Each row was made from one small tree. The marks that hang from a mark follow it in brackets, in the order of their numbers. Every link used is in the known rows. Write each row's tree.
Known rows
k_199[k_94 k_816 k_997[k_24 k_892]]: [-0.313 -0.298  0.081 -0.649 -2.374  1.138  0.008 -0.992  0.990 -1.132
 -2.286 -1.090  1.169  0.871  1.955 -0.459  1.033 -1.247  1.642  2.487
  3.287]
k_892[k_248]: [-0.167  1.459  1.376 -2.391 -2.781  1.478 -1.484  4.145 -2.455  0.679
  0.508  0.532 -2.113  2.369 -1.538  0.967 -1.805  3.790 -3.217 -1.944
 -1.661]
k_892[k_248 k_997]: [ 0.779 -0.596  2.317 -1.323 -0.926  0.542 -0.026  2.608 -0.314  0.399
  1.626  0.250 -0.492  1.596 -0.126  0.401 -1.241  0.631 -3.445 -2.820
 -1.412]
k_997[k_24 k_199[k_94] k_892]: [ 0.489  0.467 -1.931 -0.684  2.978 -1.179  1.312 -1.273  1.681  0.220
  2.177  0.467 -1.810 -1.150 -0.217  0.615  2.375 -2.805 -0.231 -0.657
  0.311]
k_892[k_248 k_997[k_24 k_199[k_94]]]: [ 1.248 -0.061 -0.402  2.321  4.495 -3.430  1.491 -1.111  0.229  0.586
  2.249  1.916 -1.990 -3.014 -0.332  0.752  0.532 -1.643 -0.242 -2.791
 -0.629]
k_892[k_248 k_997[k_24 k_199]]: [ 1.770  0.279 -0.538  0.246  1.612 -3.616  0.741 -0.834 -0.935  0.214
  0.910  0.795  0.517 -1.368  2.095  0.048  0.021 -0.781  0.863 -0.294
 -0.118]
k_248[k_892]: [-0.209 -2.151 -0.115 -0.020  0.824  0.828 -0.607 -0.262 -1.815  2.463
  1.867  0.277 -0.548  0.346 -4.022  0.714 -2.419  3.058 -3.884 -2.279
 -4.649]
k_816[k_199[k_94]]: [-1.676 -0.221  1.599  2.093  3.163  3.338 -0.910  2.611  2.166  0.370
  1.723  1.699 -3.861 -0.519 -4.653 -0.753 -3.054 -0.465 -2.845 -4.962
 -3.586]
k_248[k_892[k_997[k_24 k_199[k_816]]]]: [ 0.417 -4.493 -1.192  4.062  4.651 -4.453  0.174 -6.112  0.551  2.491
  2.119 -0.225  5.531 -2.699 -0.004 -1.925 -3.138 -1.515  1.683  2.923
 -3.602]
k_892[k_248 k_997[k_24]]: [ 2.183 -0.976  1.146 -1.928 -1.349 -2.519  0.624  0.025 -0.795  0.184
 -0.214  0.022  0.664 -0.097  2.553  0.355 -0.659  0.133 -1.414 -1.212
  1.332]
k_199[k_997[k_24 k_892]]: [ 1.697  1.280 -0.915 -4.186 -4.676  0.942  0.494  0.150 -0.817 -1.910
 -3.584 -1.783  0.094  1.779  3.745  0.544  3.093 -0.180  1.550  1.456
  4.079]
k_248[k_892[k_997[k_199]]]: [ 0.304 -3.116 -1.326  3.363  5.837 -1.223  0.970 -2.720  0.391  1.981
  4.178  0.768  0.857 -1.601 -3.278 -0.252 -1.184 -1.070 -1.685 -2.179
 -5.985]
k_997[k_24 k_199[k_94 k_816] k_892]: [-0.828 -0.626 -1.159  0.968  2.547 -1.377  0.146 -2.232  2.443  0.568
  1.925 -0.309  1.849 -0.512  0.075 -0.978 -0.083 -2.939  1.201  2.805
  0.024]
k_997[k_24 k_199 k_892[k_248]]: [ 0.967  2.682 -0.904 -3.462 -0.975 -1.979 -0.918  1.015 -0.731 -1.169
 -0.289  0.252 -0.836  0.916  2.757 -0.125  1.513  1.382  1.447  1.601
  1.908]
k_525[k_248]: [-0.235  2.156 -0.560  0.921 -0.521  1.325 -0.404  0.415 -0.435  1.412
  0.420  0.511  0.525  1.139 -5.221  1.633 -0.941  1.651 -2.104 -0.666
 -3.831]
k_248[k_892[k_997[k_24 k_199[k_94]]]]: [ 1.244 -3.882 -2.315  4.486  8.149 -4.020  2.498 -5.516  0.878  2.212
  3.809  1.619 -0.516 -4.945 -2.612  0.577  0.023 -2.374 -0.937 -2.830
 -3.721]
k_997[k_24 k_199]: [ 0.786  0.715 -2.364  0.154  0.890 -2.408  0.782 -1.113 -1.508  1.662
  0.629 -0.187  0.429 -0.953  0.067  0.606 -0.127 -0.783  0.608  0.112
 -1.396]
k_892[k_997[k_199]]: [ 0.398 -0.957 -0.743  1.894  3.552  0.104  1.796 -0.065  1.240  1.401
  3.826  0.039  0.780 -0.222 -1.433 -0.040 -0.038 -3.324 -1.535 -2.215
 -3.817]
k_816[k_199[k_94 k_997[k_892[k_248]]]]: [-1.199  3.097  2.487 -0.901 -0.538  4.852 -2.779  4.896  1.702 -4.213
 -2.424  1.642 -5.676  1.560 -0.747 -1.041  0.510  2.453  1.131 -2.908
  1.698]
k_94[k_199[k_816 k_997[k_24 k_892]]]: [-2.541 -2.172  1.572 -0.792 -6.968 -0.042  0.012 -1.234 -0.175  0.202
 -3.919 -3.045  6.087  0.074  3.933 -0.916  0.167  0.200  1.625  6.617
  6.042]

Write each row's tree
[-0.370  3.139  0.038 -2.812 -0.347  1.129 -1.399  3.468 -0.261 -1.207
  1.592  0.384 -1.837  2.633 -0.132 -0.261  0.854  1.831 -0.245 -0.027
 -0.794] : k_997[k_199 k_892[k_248]]
[-1.730 -0.233  0.816  2.509 -0.829  3.108 -0.233  1.243 -0.691  0.676
 -0.532 -0.186 -0.065  0.898 -2.913  0.331 -1.750  0.437 -0.527 -0.673
 -1.627] : k_199[k_94 k_816 k_997]
[-3.938 -1.948  2.254  2.314 -5.666  2.202  0.003  1.086 -2.063  2.031
 -1.956 -2.392  4.608  0.107 -0.739 -0.130 -2.697  1.844 -0.494  3.682
  0.985] : k_94[k_199[k_816 k_997]]
[ 1.543 -0.945 -3.138  5.229  6.304 -4.932  1.013 -7.186  0.301  1.691
  1.160  1.351  3.196 -3.993 -3.305  0.366 -0.033 -0.438  1.929  1.015
 -4.607] : k_525[k_248[k_892[k_997[k_24 k_199]]]]
[ 1.996 -4.525 -0.557  0.511  2.000 -3.000  1.303 -4.471 -0.103  1.978
  1.352 -0.158  2.254 -2.036  0.175  0.079 -1.140 -0.616 -2.202 -1.275
 -1.756] : k_248[k_892[k_997[k_24]]]
[ 0.236  1.880  1.362 -3.538 -6.438  0.294 -2.404  0.945 -1.564 -2.440
 -4.802 -1.405  2.272  2.882  4.877 -1.185 -0.030  2.827  3.503  4.952
  4.636] : k_199[k_816 k_997[k_24 k_892[k_248]]]
[ 1.101  2.415  0.437 -3.087 -2.950  0.554 -0.218  1.750 -1.288 -2.668
 -3.140  0.453 -4.028  0.619  2.245  1.298  3.064  2.149  0.813 -0.901
  4.812] : k_199[k_94 k_997[k_24 k_892[k_248]]]
[-2.154 -0.278 -0.200  1.369  3.102  1.813 -0.351  0.408  2.938  0.676
  3.787  0.013  0.724  1.123 -2.747 -1.013 -0.834 -2.518 -0.625  0.964
 -2.575] : k_997[k_199[k_94 k_816] k_892]
[-0.333  1.657  0.117 -1.826 -1.551 -2.101 -2.181 -0.004 -0.017 -0.548
 -0.452 -0.476  2.817  1.619  3.096 -1.799 -0.847  1.114  3.021  5.094
  1.426] : k_997[k_24 k_199[k_816] k_892[k_248]]
[-1.059 -0.895 -1.399  3.391  3.261 -2.125  0.263 -2.317  0.189  2.475
  1.840  0.414  1.476 -2.070 -1.968 -0.250 -2.111 -1.691  0.857  1.276
 -2.013] : k_997[k_24 k_199[k_94 k_816]]
[-1.197  0.636  1.889 -3.193 -7.536 -0.375 -0.185  1.685 -2.485 -1.149
 -4.840 -1.537  0.801  0.008  4.252  0.887  2.350  3.505  0.876  3.277
  7.367] : k_94[k_199[k_997[k_24 k_892[k_248]]]]
[-1.436 -4.460 -0.222  6.678  8.173 -1.145  0.604 -4.031  2.511  2.737
  5.437  1.377  1.950 -2.674 -5.006 -1.156 -3.376 -2.030 -1.476 -0.973
 -6.824] : k_248[k_892[k_997[k_199[k_94 k_816]]]]
[-1.364 -2.626  0.242  5.228  5.924  0.004  1.503 -1.556  2.966  2.193
  5.081  0.642  2.000 -1.120 -3.329 -0.831 -2.222 -4.335 -1.406 -1.045
 -4.776] : k_892[k_997[k_199[k_94 k_816]]]
[-1.211 -1.195  0.305  0.214 -5.750 -0.587  1.640 -0.380 -3.351  1.553
 -3.574 -1.923  2.026 -2.158  1.577  1.448  0.797  1.564 -0.093  1.935
  4.064] : k_94[k_199[k_997[k_24]]]
[-1.190  0.357  1.035 -1.991 -4.509  3.999 -1.209  1.640  0.537 -1.282
 -1.823 -2.162  2.541  4.263  1.297 -1.166 -0.053 -0.006  1.080  3.256
  0.954] : k_199[k_816 k_997[k_892]]
[ 0.155  1.043  0.341 -0.481  0.202  2.393 -0.658  0.567  2.382 -3.007
 -3.213  0.371 -3.040 -0.544  1.408 -1.076  1.552 -1.240  2.541 -1.337
  3.354] : k_816[k_199[k_94 k_997[k_24 k_892]]]
[ 0.615  3.330  1.547 -3.553 -4.062  1.568 -3.218  2.654 -0.067 -4.388
 -5.799  0.265 -2.129  1.477  4.261 -1.945  0.714  2.828  4.271  1.069
  4.786] : k_816[k_199[k_997[k_24 k_892[k_248]]]]
[ 0.938  0.526 -1.235  0.321 -0.869  0.456  1.530 -0.377 -2.076  0.148
 -2.039  0.326 -2.714 -1.371 -0.390  2.034  1.361  0.017 -0.006 -2.440
  1.450] : k_199[k_94 k_997[k_24]]
[-1.219  1.311  0.975  2.765  1.511  4.500 -0.913  3.052  0.657 -1.480
 -1.396  1.447 -4.571 -0.290 -3.349 -0.386 -1.200  0.420  0.304 -4.435
 -1.598] : k_816[k_199[k_94 k_997]]
[ 0.314  3.345  1.293 -4.506 -5.074  3.493 -1.426  4.514 -1.664 -2.938
 -2.566 -0.433 -2.464  4.099  1.692  0.635  1.958  3.381  0.180 -0.289
  2.444] : k_199[k_997[k_892[k_248]]]
[ 1.498  1.480  0.876 -5.609 -4.351 -0.795 -1.141  1.716 -0.755 -1.266
 -1.300 -0.481 -0.596  2.317  3.098  0.285  1.030  2.205 -1.008  0.918
  3.247] : k_997[k_24 k_892[k_248]]
[ 1.689  2.929  0.306 -4.927 -5.857  0.484 -1.055  2.034 -2.291 -2.997
 -4.533 -0.798 -1.450  2.277  4.531  0.537  2.553  2.818  2.051  1.345
  5.120] : k_199[k_997[k_24 k_892[k_248]]]
[ 1.058  0.691 -0.840 -2.173 -1.744  1.300  1.341 -0.086  0.248 -1.713
 -1.968 -0.527 -2.363  0.232  1.522  1.227  3.450 -0.968  0.330 -0.967
  3.746] : k_199[k_94 k_997[k_24 k_892]]
[ 0.512  0.686  0.473  0.957  2.333 -0.615  0.247  1.662 -0.316  0.303
  2.800  0.949 -0.696  0.349 -0.855  0.123 -0.547 -0.407 -0.963 -1.984
 -2.864] : k_892[k_248 k_997[k_199]]
[-1.024  0.924 -1.052 -0.024  3.741  1.986  1.031  1.326  2.396  0.116
  4.074  0.707 -2.801  0.595 -3.016  0.635  1.824 -2.265 -2.174 -2.584
 -2.425] : k_997[k_199[k_94] k_892]
[ 1.802 -1.534 -1.814  1.288  2.893 -3.083  2.111 -2.667  0.676  1.389
  2.058 -0.449  1.997 -1.651  1.440 -0.132  0.644 -3.998  0.365 -0.446
 -1.255] : k_892[k_997[k_24 k_199]]
